What can hang from each mark:
k734: k224 k335
k335: k316 k884
k316: k248 k280 k335
k884: k248 k335 k979
k883: k224
k224: k734 k883
k248: k316
k601: k883 k979
k979: k601
k280: k316

Each row was made from one small tree. The marks that hang from a mark follow it in brackets, in the order of their numbers. Every link used is in the known rows. Write each row's tree.
In the rows, zero is written as 128.
Known rows:
k884[k248 k335[k316] k979[k601]]: [158 149 199 129 145  91 127 134  90 124 119 107 104 110 126 103 184 155
 129 172 100 162 112 143 127 140]
k280[k316[k248 k335[k884]]]: [132 138 124 115 135 162 104 147 150  94 140 165 180 141 182 108  89 138
  82  92 129 138 189  98 117 141]
k884[k248 k335]: [158  83 163  97 156 106  95 162  91 158 158 137  60 111 143 128 198 132
 113 140 159 153  88 150 174 156]
k224[k734[k335[k316]] k883]: [ 93 119  87 151  77 127 118 102 119 162 116 118 116 177 140 177 131 124
 113 153 131  60 116 129 105 113]
k316[k248 k280 k335[k884[k979]]]: [153 157 123  97 160 175 115 150 152  88 125 149 207  87 157 100  58 134
 118  71 151 161 175 114 104 137]
k884[k979[k601[k883]]]: [140 136  78 156 160 134 167 111 152 106 107 130 126 134  56  79 137 103
 155 166  91 123  69  81 113  82]
k601[k883[k224] k979]: [ 75 115 120 169 175 116 168  98 157 161 135 106  58 135  58  87 126  94
 157 158 108 146  92 107 145 117]
k335[k316[k280] k884[k248 k979]]: [150 160 157 111 117  89 126 168 126  77 112 103 146  84 145 134 161 144
 165 106 120 195 154 162 122 150]
k248[k316[k280 k335]]: [118 136 157  54 102 206 105  99  88 141 185 120 147 114 132 146  82 147
 142 103 177 115 169 117 130 184]
k280[k316[k335[k884]]]: [140 124 114 124 116 157 130 135 152 102 149 161 155 156 151 128 116 138
 116 103 120 114 163 105 118 155]
k248[k316[k335]]: [130 110 149  68 105 176  98  97  99 144 175 135 138 143 130 126  96 145
 132 122 150  92 151  97 141 167]
k979[k601[k883[k224[k734[k335]]]]]: [ 89 111  99 198 157 119 145 102 151 166 108 102 103 136  52 137 106 101
 127 159  94  90  76 136 130  76]
k734[k224[k883] k335[k316[k248] k884]]: [139 171 140 153  91  80 140 100 144 161 101 171 152 169 172 134 112 105
 127 132 121 134 170 127 101  67]
k280[k316[k248]]: [109 106  93 110 129 181  99 150 116 104 133 157 131 142 162 109 146 134
  69 127 151 119 162  78 140 130]
k316[k248 k280 k335]: [127 126 132  69 160 208  68 134 119 131 143 156 176  89 150 116  68 137
 108 101 190 137 186  97 121 145]
k884[k248 k335[k316[k280]]]: [139 137 210  74 121 124  80 162  55 164 168 103  77  90 149 156 182 155
 125 133 165 191 153 171 162 179]
k883[k224[k734]]: [ 99  77  96 154 167 137 112 135 124 154 122 122  91 133  97 148 121 117
  90 140 152  73  93 115 179 134]
k884[k979[k601]]: [144 101  84 140 159 140 159 120 154  98  90 146 129 125  90  79 150 126
 142 176 111  91  81  81 117 100]
k884[k248]: [137  64 126 109 163 102  90 154 129 120 124 144  93 105 135 128 195 123
 137 151 155 126  88 120 160 141]
k884[k248[k316] k335 k979[k601[k883]]]: [145 175 197 134 141 103 162 109  84 123 161  71  97 116 102 107 156 120
 129 138 100 181  67 152 127 139]
k335[k316 k884[k248 k979[k601]]]: [149 154 167 146 139  46 144 150 154  75  82 112 145 107 132 102 165 142
 166 152  76 174 129 148 112 120]
k601[k883[k224[k734[k335[k884]]]] k979]: [ 63 104 111 205 152  87 183 113 174 155 114  97  82 142  74 124 104  96
 146 125  78 134  84 160 113 103]
k884[k248[k316[k280]] k335 k979]: [153 144 187  83 115 149 129 135  51 119 177  84  99  93 152 140 170 146
 115 100 162 166 103 165 147 188]
k248[k316]: [117  97 122  68 100 159 116 117  93 137 164 126  98 138 122 129 140 133
 130 135 150 104 130 107 164 152]
k224[k734 k883]: [ 95 123  65 145 143 130 143 118 142 140 128 127 108 170 128 158 134  94
 103 158 169  76  67 100 121 133]
k883[k224[k734[k335[k316]]]]: [ 97  73 110 162 112 133  88 122 105 173 116 108  98 143 107 164 124 144
  98 134 116  59 138 141 161 115]

Write each row's tree:
[131 154 133 134  71 135 143  74 110 185 124 160 130 163 134 172 137 116
 151 152 158 101 152 122 101  96]
k734[k224[k883] k335[k316[k280]]]
[ 84 135 110 184 185 115 155 112 149 154 121  99 101 132  44 126 102  93
 123 169 111 120  74 116 144  96]
k979[k601[k883[k224[k734]]]]
[145 146 148 106 121 102 152 150 124  69 134  97 138  91 152 134 152 131
 150  89 137 176 109 169 130 161]
k335[k884[k248[k316[k280]] k979]]
[108 142 116 169 179 119 153 104 154 156 126 110  93 128  46 101 111 100
 144 174 105 130  92 111 157  88]
k979[k601[k883[k224]]]
[124 120 118 106 133 192  82 127 118 109 142 167 170 143 172 108 101 140
  70 110 147 103 188  70 119 147]
k280[k316[k248 k335]]
[145 165 149  77  98 177 143 113 117 100 165 114 175 110 139 131  72 143
 148  79 142 139 160 133 114 173]
k248[k316[k280 k335[k884[k979]]]]
[142 134 124 149  76 112 139  71 116 187 115 171 122 187 132 154 145 113
 143 169 132  82 137 103 110  82]
k734[k224[k883] k335[k316]]
[157 118 131 177 125  43 167 101 175 146  99 175 124 157 162 157 167  89
 150 135 135 118  75 154 109  85]
k734[k224[k883] k335[k884[k248]]]
[112 109  89 182 119  65 141 133 171 126 106 118 120 152 167 177 146 101
 116 125 135  95  57 174 104 116]
k224[k734[k335[k884[k248]]] k883]
[114 167 148  73 114 134  98 174 121 120 132 127 150  94 157 122 104 142
 133 102 144 202 216 144 142 133]
k335[k316[k248 k280] k884]
[148 130 125  87 140 161 124 147 152 124 152 154 160 102 130 134  83 129
 158  95 159 148 158 133 124 157]
k316[k280 k335[k884]]
[138 179 128  95 117 141 117 168 123  85 110 122 172  92 151 102 108 141
 130  95 125 192 198 127 122 124]
k335[k316[k248 k280] k884[k979]]
[129 146 140  87 121 106  93 172 131 116 121 145 137 120 154  99 117 139
 125 119 117 181 202 122 155 117]
k335[k316[k248] k884]
[169 137 145 114 158 129 126 145 156  83 127 133 181  85 147 129 112 134
 159  83 146 161 127 146 105 162]
k316[k280 k335[k884[k248 k979]]]
[128 153 139  81  94 125 121 166 121 125 140 127 126 108 125 141 131 143
 168 115 133 182 187 150 146 145]
k335[k316[k280] k884]
[157 154 117 143 155 142 174 117 115 142 142 122  91 139  61  82 140 112
 131 157  94 149  67 105 129  99]
k884[k335 k979[k601[k883]]]
[ 90  88 121 154 126 140  69 131 102 167 106 114 121 130 134 147 105 144
  74 123 124  78 158 134 159 107]
k883[k224[k734[k335[k316[k248]]]]]
[148 147 145 164 146 114 153 126 172  58 110 139 183 132 158 111 132 140
 122 122  95 129 127 121  82 146]
k280[k316[k335[k884[k248 k979[k601]]]]]
[139 133 168  68 118 156  73 154  61 174 164 140  90 129 148 104 138 151
  89 140 143 165 186 115 173 136]
k884[k335[k316[k248]]]
[156 123  92 146 156 100 183 142 184  81  89 149 139 124 101  79 138 121
 155 151  93 132  89 116 118  99]
k335[k884[k979[k601]]]
[171  61  58 142  96 118 143 141 164 109  99 159 129 136 127 109 155 135
 150 108  85  88  98 136 127  84]
k734[k335[k884[k979]]]
[156 115 163 106 133 130 102 103 102  89 140 112 156 117 148 120 138 142
 132 113 134 109 108 110 118 168]
k884[k248[k316[k335]] k979]
[161 152 147  84 100 181 123 143  59 144 160 117 102 118 116 120 153 155
 122 124 137 151 156 124 144 153]
k884[k335[k316[k280]] k979]
[134 182 138 122 114 122 170 142 145  87 101 117 156 102 110 109 122 145
 171 138  99 174 164 139 104 123]
k335[k316[k280] k884[k979[k601]]]
[ 94 159  97 146  69 114 141 125 138 144 123 103 135 155 155 192 110 121
 130 117 134 108 134 177  94 123]
k224[k734[k335[k316[k280] k884]] k883]
[142 119 143 133 132 121 113 144 150  87 143 149 156 135 171 137 138 140
 115 102 125 135 149 127 117 166]
k280[k316[k335[k884[k248]]]]
[127  73  73 192 134 113 143 137 152 129  96 121 123 137 112 141 117 128
 100 104  97  65  84 154 147 102]
k883[k224[k734[k335[k884[k979]]]]]
[112 136  62 200 120  94 197 103 189 111  80 119 147 165 136 146 114 102
 124 147  99  69  52 150  71  88]
k224[k734[k335[k884[k979[k601]]]] k883]
[ 50  84 104 200 151 115 161  96 148 173 117  95  70 143  66 127 118 102
 136 144  93 104  79 134 118 107]
k601[k883[k224[k734[k335]]] k979]
[130 149 134 140  95 117 117  80 117 180 106 175 141 173 159 137 125 112
 110 153 142 100 164  95 107  69]
k734[k224[k883] k335[k316[k248]]]
[102  91 118 168 108 103 110 140 130 160 111 108 109 141 120 164 113 141
 110 117  98  88 138 166 160 114]
k883[k224[k734[k335[k316 k884]]]]
[122 126 192  68 127 150  83 118  90 126 171 106 142  90 156 160 124 143
 141 103 182 141 145 143 131 192]
k884[k248[k316[k280 k335]]]
